Each row comes from the steps of one path. Every step used is in the known rows, and no mark comes twice. Write the path behind each row, first mark first.
Known rows:
bodo > refar > robeg: [ -5   2  11 -17  15  21 -12   5  17   1  -1   2  10   3  12 -18  -7  20
  17 -48   2  10   1  -7   2 -16 -34 -11  -9  -5  12  -3  -3  17  -1]
mavef > bodo > zanar: [  7 -13 -10  20  17  35 -20 -13  21 -18 -11 -19  14 -10 -19 -28   1  20
  43  -3 -26  17  -9   2   6  14  14 -11   1   6  -8  -8   8   1  -4]
kepa > robeg: [ 13   9   3 -10  23  42  12 -12   6 -23   1 -11  12 -19 -17 -17  -8   6
   8 -15  26  20  16 -10   6   0  37  -9 -13   9   4   2 -12   5   2]
rofa > bodo > kepa: [ -6   8  46   7  22  19  13 -13  19   3  -8  -9  11  -9 -13 -17  15 -24
  34   1  22   4  13 -13  -2 -12  39   7  18 -19   4 -15  24   7   0]
visila > bodo: [ -4  30   2  23  14  43  -6 -10  15 -32 -15 -41  11  -1  -8 -15  -7  -5
  21 -13  16  13   0 -10   3   1  36   1   3  -6 -10  -2  -4  17   9]
kepa > bodo > robeg > rofa > refar: [  1  29  -4  -8   3  13 -35  -4  -5  10   2   9  23   2  24 -14   1  18
  -4  29  19  13 -15  -2 -21 -34 -24 -17 -28   4  11   5 -23  -9  -9]
vivi > bodo > robeg > kepa: [ -3   6 -14 -10  20  47 -20 -12  27 -13  -1  -7  -2  -2 -22  -7 -33 -16
   0 -37  13   8   6   9   9 -28  36  -5  26 -23  11 -14  54  16   7]
zanar > bodo > visila: [ 10 -34  27 -20  26  29  -9  -8  16 -59 -18 -41  12 -15 -16  -8  -2  -9
  24  13 -48  26 -22  -3  -1  18  38   1  11 -23 -14  -5  16  -1   4]
mavef > bodo > refar > robeg > kepa: [ -4 -16  19  15  18  35 -26   1  23  -1   0  14   6  -4  14 -21 -12  23
  23 -61 -29   4  10   2   2 -22 -24  -1  11 -29  20 -11 -13   2  -4]
bodo > robeg > rofa: [  0  16   6  -3   7  20 -12   0   5  -5   5  -5  20  -8  13 -13 -11  -9
  11 -10  13  15   3  -7  -3 -27 -17 -11 -18  -6   9   0   4  10  -5]
rofa > bodo: [ -3  15  48   8  21  20  19 -15  17  -1 -10 -25  11 -19   0 -13  -3 -26
  25  10  17  14  11  -9  -3  -2  14  -3   7  -4  -9  -2   6  10  -2]
visila > bodo > rofa > refar > robeg: [-20  32   1   9   0  13 -38  14  10  -7 -13  13   8  11  26 -13 -14  70
  11 -36   2  -1 -12   0 -18 -16 -51   5 -24   2   5   2 -10  21  -1]
rofa > refar: [ -6  13  15  -8  20  23  -9  -9   7   1  -7 -12   3 -13  -9 -13 -12  22
  19   8  12  11  -5 -11 -11   0  -9 -21  -6   7   0  -3   5  16   2]
vivi > bodo > zanar: [  2   1 -38 -16  19  37 -24 -18  26 -26 -13 -27   8  -2 -31 -17 -18   8
  15  -7   3  18 -15   4   6  12  36 -18   7   9 -12  -2  67  17   6]
mavef > bodo > kepa: [  9 -18  19  33  19  40 -21 -15  17 -14  -7  -9  16  -8 -15 -24  -3   5
  47  -7 -13  10  12 -10   6  -8  49  -9  11 -23   9 -20   5   0   0]
rofa > bodo > kepa > robeg > refar: [  7  10  42 -13  18  17  21   1   2  -3   1  19  10 -23  18 -20  17   2
  14  16  29   6  20 -16 -13 -17  35  12  -7 -17  16  -6  -2  -6  -6]
visila > bodo > refar: [ -3  33  -2  14   4  31 -11   4  14  -6 -12 -27   6   6   9 -20   2 -10
  20 -33   3  11   1  -9   4 -16   7   2  -4 -17   1  -1 -14  15   6]
mavef > bodo > rofa > refar: [  3   0  15  27   1  15 -36   0   6  21  -9  16  11 -16  17 -20 -24  40
  31   1 -32  11  -4   2 -10 -15 -36 -20 -20  -5   8  -1 -18   1 -11]
visila > bodo > mavef: [  0  11  -9   7  18  34 -18 -12  17 -27 -12 -37   8   9   0   7   6   4
  31 -14  -7  16   4 -11   1  -1  19   6  10  -3  -6  10  14  10   4]
refar > robeg > kepa > bodo > rofa: [-13   9 -14   0  12  38 -25 -14  21   7  -1  17  15  10  -2  -8  11  23
  -8 -46  18   9  -4  15   0 -24 -11   0   5 -14  15   8  -4  -4  -3]
rofa > refar > robeg > kepa > bodo > mavef: [-15  -9  -8 -30  32  26 -38 -18  17  -3  -1  14   1  16   2  13  16  56
   3 -15  -1   4  -7   2 -18 -12 -23  -3  19   2  15  11  13  -9  -4]
bodo > rofa: [ -1  11  -3   3   5  25  -5  -5  13  15  -5  -4  12  -8  -6 -12 -10  -2
  17 -24   6  18   0   1   6 -13 -13 -15  -9  -6   3   6  10  13  -3]
robeg > refar > bodo > rofa: [ -7  36  24   2  -3   3  11   7   5  32  -3   7  14 -34  41 -12   3 -14
  10   9  12  11   8   3 -13 -22 -34 -12 -20 -12   6  13   2   9  -7]
refar > bodo: [ -8  33  35   7  16  23  22 -11  16  -3  -8 -31  16 -32   0 -13   5 -33
  20   1  25  13  15  -7  -4  -3  17 -11   5   1  -7  -1   9  14   4]
mavef > bodo > rofa > refar > robeg > kepa: [-15  -9  16  19  11  21 -43   4  15  10  -3  37   3  -9  18 -15 -21  67
  17 -44 -30  -3   0   9 -14 -22 -58  -4  -3 -15  20  -6  -6   4  -9]
zanar > bodo: [  8 -16  31 -13  16  38  -9 -15  17 -11 -18 -22   8 -18  -8 -11 -16   5
  19   4 -23  16 -19  -9   3   7  17  -7   3 -18 -15  -2  12   4   5]
vivi > bodo > visila: [ 10 -19 -10 -13  29  34 -20 -16  21 -76  -9 -51  11 -10 -21  -6 -25 -24
  16   5 -14  28  -5   1   3  13  66 -18  13 -12  -6  -4  49  12   6]
zanar > bodo > mavef: [ 12 -37  19 -29  22  29 -21 -16  18  -9 -15 -18   7  -8   0  11  -5  13
  28   5 -45  20 -15  -9   2   4   5  -4  10 -15 -13  10  32  -3  -1]
vivi > bodo: [  7   2  -7  -5  21  42 -20 -22  20 -24 -10 -32  11 -13 -13  -9 -37 -13
  11  -6  10  19  -2  -4   6   1  45 -28   6  -7  -7  -1  44  19   8]
refar > bodo > visila: [ -6  17  34  -1  26  15  23  -4  16 -49  -8 -50  19 -26  -8 -10  14 -46
  26  10   0  23  14  -1  -8   8  38  -3  16  -5  -6  -3  15   7   3]
visila > bodo > kepa > robeg > rofa: [  2  34  -5  12   5  37 -13   2   0 -47  -4  -3  23  -4   6 -18  12  10
   3 -20  31   4  15 -22  -5 -16  53  15 -18 -15  12   0  -6   2   4]

Which path is each row?
[ -8  14   3  -5  22  41   4  -6  20   2   3  -2  -2  -2 -26 -12  -3 -13
  12 -41  16   6  10   4   8 -27  13   4  23 -18  14 -14  17  12   3]	bodo > robeg > kepa
[ 13  -8  16  28  13  34 -20  -5  14  -5  -1  -8  15  -9   2 -25 -22   4
  41  -6 -18  16   9   2   7 -22   9  -9  -3  -9   7 -17 -18   1  -6]	mavef > bodo > robeg
[ 11   3   5 -20  18  34   6   0  -1 -11   5  15  10 -16   0 -20  10  21
  10  -2  27  11  14 -17  -4 -13  43  -2 -12 -13  22  -5   2  -1   0]	bodo > kepa > robeg > refar
[-13  40  -5  16  -3  17 -29   8   6   6 -15  -2   5   2  12 -14 -12  35
  13 -14   3   5 -12  -2 -13 -16 -23   0 -16  -4   1   4  -6  18   1]	visila > bodo > rofa > refar
[-16   5  49   1  16   4  -7  -2  14 -16  -3  12  25  -9  26 -12   9  10
  18 -12  19  -1  10 -18 -17 -18 -10   7  -8 -18  11  -5  23   8  -5]	refar > robeg > rofa > bodo > kepa
[  7  27  -4   2  11  40  -6   6   0 -31  -5   2   9  -4  10 -22  12  26
  10  -6  30   4  10 -18  -6 -14  58  17 -14 -18  16  -6 -13   3   5]	visila > bodo > kepa > robeg > refar
[ -6  24  11 -13   4   6 -23   6  -3   6   2  12  11  -9  21 -13 -14  21
   8   8  10   7  -6  -9 -19 -30 -43 -16 -26   0  13  -1   1  11  -7]	bodo > robeg > rofa > refar
[  6  19 -17   9   3  32 -19 -18  12  18  -5  -5  22   4  -4 -12   7  -5
   6   2  15  22  -8   9   4 -17   7 -15 -11  -3   2  12 -16  -7  -4]	kepa > bodo > rofa
[  5   5 -19  -2   5  31 -29 -13  19   1  -8 -10  13  -8  -2  -8 -39  -4
   6 -20   1  19  -4   7   8 -15  13 -23  -8 -11   0   6  46  18   1]	vivi > bodo > rofa
[  4   9   8 -14  11  23  -3   4   4   9   5   1   5  -8  17 -16  -9   6
  17   4  11  13   0  -4  -3 -24 -12 -10 -13  -9  12  -6  -2  11  -3]	bodo > robeg > refar
[ -4  35  -1  19   8  37 -11   0  14 -19  -9 -24   8  10  -4 -19  -7  -1
  22 -24  15   9   1  -3   4 -22  21  12   0  -7   1 -12  -8  17   6]	visila > bodo > robeg
[ -9  26   4   6   9  26 -22  11  17 -18 -10 -12  10  15  21 -19  -4  26
  17 -52   2   5  -3  -8  -1 -17 -18   8  -9 -11   6  -3 -15  20   4]	visila > bodo > refar > robeg
[-17  11  21 -12  14   0  -7   0  17 -20  -8   2  24  -9  24 -17  13  25
  14  -7   7   5  -8  -5 -19   3 -43   5 -19  12  -6   6  25   9 -10]	refar > robeg > rofa > bodo > zanar
[ 14  -8  17  23   8  28 -19  -4  14  11  -5 -11  12 -12  13 -26 -13  -7
  37 -16 -32  18   7  -5   7 -15  -4 -17  -6 -18   8  -7 -24   0  -6]	mavef > bodo > refar
[  7 -16  21  16  12  24 -32   4  17  -3  -3   5  16  -4  29 -26 -19  31
  33 -37 -30  12   5  -4   1 -16 -31 -13 -11 -12  13  -9 -26   4  -7]	mavef > bodo > refar > robeg
[  5   4  22  19   1  10 -42   5  -2   0   1  15  18 -16  37 -21 -26  31
  25  15 -24   9  -3  -7 -19 -30 -40 -17 -29  -6  13  -6 -22  -3 -13]	mavef > bodo > robeg > rofa > refar
[ -1  13  -6 -12   4  16 -35  -1   6   1   1   7  31   6  40 -15   9  13
  -6 -15  10  15 -10  -5 -10 -27 -36 -17 -30  -8  15  15 -27  -6  -8]	kepa > bodo > refar > robeg > rofa
[ -7  13  17  -4  21  15  15 -10  24   0 -14 -21  11  -9 -16 -21  17  -7
  30   5   9  11  -5   0  -4   9   6   4  10   9 -14  -4  26   9  -3]	rofa > bodo > zanar
[ 16   1 -15 -18  22  47 -17 -13  14 -35  -3  -2  13  -9 -25 -15 -21   7
   4 -20  26  12  13  -9   8 -11  87  -8   3 -11  13 -12  46   8   7]	vivi > bodo > kepa > robeg
[  7  39  31 -13  13  21  30   3  -2  -5   2  -2  15 -45  32 -16   5  -8
   1  17  32  14  23  -9 -14  -9  15  -7 -21   4   6   8 -19   1  -2]	kepa > robeg > refar > bodo
[ -3  20 -12  -4  14  41  -7 -16  18  19  -2  -6   4   6 -12 -15  21 -27
  -2 -27  13  13  -2   6   6 -26  18  -7  21 -25  15   2  -9  -8   1]	robeg > kepa > bodo > refar
[ -9 -21  28 -31  16  32 -19   6  25   4 -10  17  -3  -4   9 -11  -7  24
   4 -58 -36   2 -16   0   1 -17 -30  10  12 -36   8  -6  13   6   2]	zanar > bodo > refar > robeg > kepa
[ -1  -4 -10  -2  33  46  -3 -24  19 -55  -5 -39  10   1 -35  -6  25 -33
   5   0   3  25  -3   8   0   4  68   1  33 -20   5   0   5 -13   3]	robeg > kepa > bodo > visila
[ -2  18  43   2  16  14  15  -3  16  11  -4  -7  12  -9   5 -17  -4 -24
  27   0  14  10  11  -1  -2 -26  -1   7   5  -6   1 -12   2   9  -5]	rofa > bodo > robeg
[-10  -1  -9 -24  19  36 -29  -4  29 -11  -2   7  -1   2   3  -9 -31  10
  -6 -67  -2   3   1   6   3 -23  -1  -9  13 -26  17  -5  48  19   5]	vivi > bodo > refar > robeg > kepa
[-19  42  11 -14  14   3   7   0  15   9 -13 -11   8 -20  -9 -21  17  17
  21  12  11   4  -8  -1 -20   7 -20  -7   1  22  -8  -4  28  15  -1]	rofa > refar > bodo > zanar
[ 11 -14  28 -27   7  23 -16   6   6  10  -7   7   5 -15  26 -14 -18  19
  15  18 -29  13 -24  -3  -6 -20 -13   1 -14 -26   0  -7   0   0  -2]	zanar > bodo > robeg > refar
[-14  28  37 -10  14 -10   1   6   0 -45  -6 -27  21 -35  27  -6   9 -18
  11  34  -5  15   4  -9 -33   0 -15 -11 -10  -2   0   7  10   3  -5]	robeg > rofa > refar > bodo > visila
[  9  28  38 -12   4   3  15  10  -1   8   1  14  20 -26  44 -19   6 -24
  -2  -5  12  12  20 -14 -11 -29 -19   1 -31  -8  13  13 -23  -6 -13]	kepa > robeg > rofa > bodo > refar
[ -3  14  -8   5  25  54  -3 -31  20  -5  -4 -21   8  -2 -28  -9  15 -21
   0  -9  27  15   0   4   4  -8  45  -8  26 -15   4   2  -1  -6   5]	robeg > kepa > bodo
[-18  -1  11  -7  30  42  -3 -13  24 -24  -1  -6   2  -5 -17  -8  -5  19
   8 -54  17   3   8  -3   1  -3   0  -2  19 -11   9  -6  20  19   6]	refar > robeg > kepa
[  2   8  -5 -13  14  27 -24  -6  14   5  -3   0  18  15  14 -18   8  17
   6 -23  11  15  -8   0   0 -20 -16 -12 -12  -3  12   3 -25  -1  -2]	kepa > bodo > refar > robeg
[  4  24   9 -20  11  18 -10   1 -10 -17   2  12  16 -26  19 -13 -11  32
  -7   9  22  10   6 -19 -19 -10 -14 -18 -35  13   9  12 -16   3  -5]	kepa > robeg > rofa > refar
[  1  39   2 -25  11  17  26   8   4  -7  -3   3  13 -33  15 -23  22  13
   4  13  23  12   7  -1 -14   3   5   3 -19  18   0   6   4   0  -4]	kepa > robeg > refar > bodo > zanar
[ 16 -18  22 -24  19  42  -5  -7  10 -21 -11   9  12 -14 -19 -18   3  21
  13  -8 -11   9  -3 -14   5  -5  59  11   3 -23   4 -12  11  -6   5]	zanar > bodo > kepa > robeg
[ -5  15  33  -9  21   7  20   4   7 -40  -5 -38  14 -35  22 -10  14 -33
  20  33  -3  21   9  -3 -18   6  18  -6   2 -12   1   2   8   3  -1]	robeg > refar > bodo > visila
[  2   1  32 -26   0   8 -35  10  -1   6  -9  17  10 -15  31 -12 -21  35
   6  20 -31   6 -27  -8 -21 -26 -46  -4 -27 -14   1  -2   4   1  -6]	zanar > bodo > robeg > rofa > refar
[ 11  18   3  -9  12  32   2  -8  -3 -29   4  -4  24 -27  11 -13  -7   2
  -4  -6  26  20  12 -16  -4  -7  13 -14 -30   5   6  13 -12   1  -3]	kepa > robeg > rofa
[ -8   3  14  -6  14  22 -19  -5   8 -29   0  -7  24 -12  23  -9 -12  23
   6 -22  13  12   0 -14  -9  -5 -29 -17 -24   1   5   9   7  14  -1]	refar > robeg > rofa
[  4  14 -36  -8  18  37 -14 -25  19  -8 -10 -26  18   9 -33 -21  28   6
  15  11  15  22 -22   6   3  10  32 -11   3  16 -10   4   6  -5   0]	kepa > bodo > zanar
[ -8 -13  -5 -11  37  42 -15 -18  22 -69  -2 -27  15   9 -23  -5  20   3
   2 -21   2  17  -6  10  -5   4  40   6  29 -14   9  -2   3  -9   3]	refar > robeg > kepa > bodo > visila
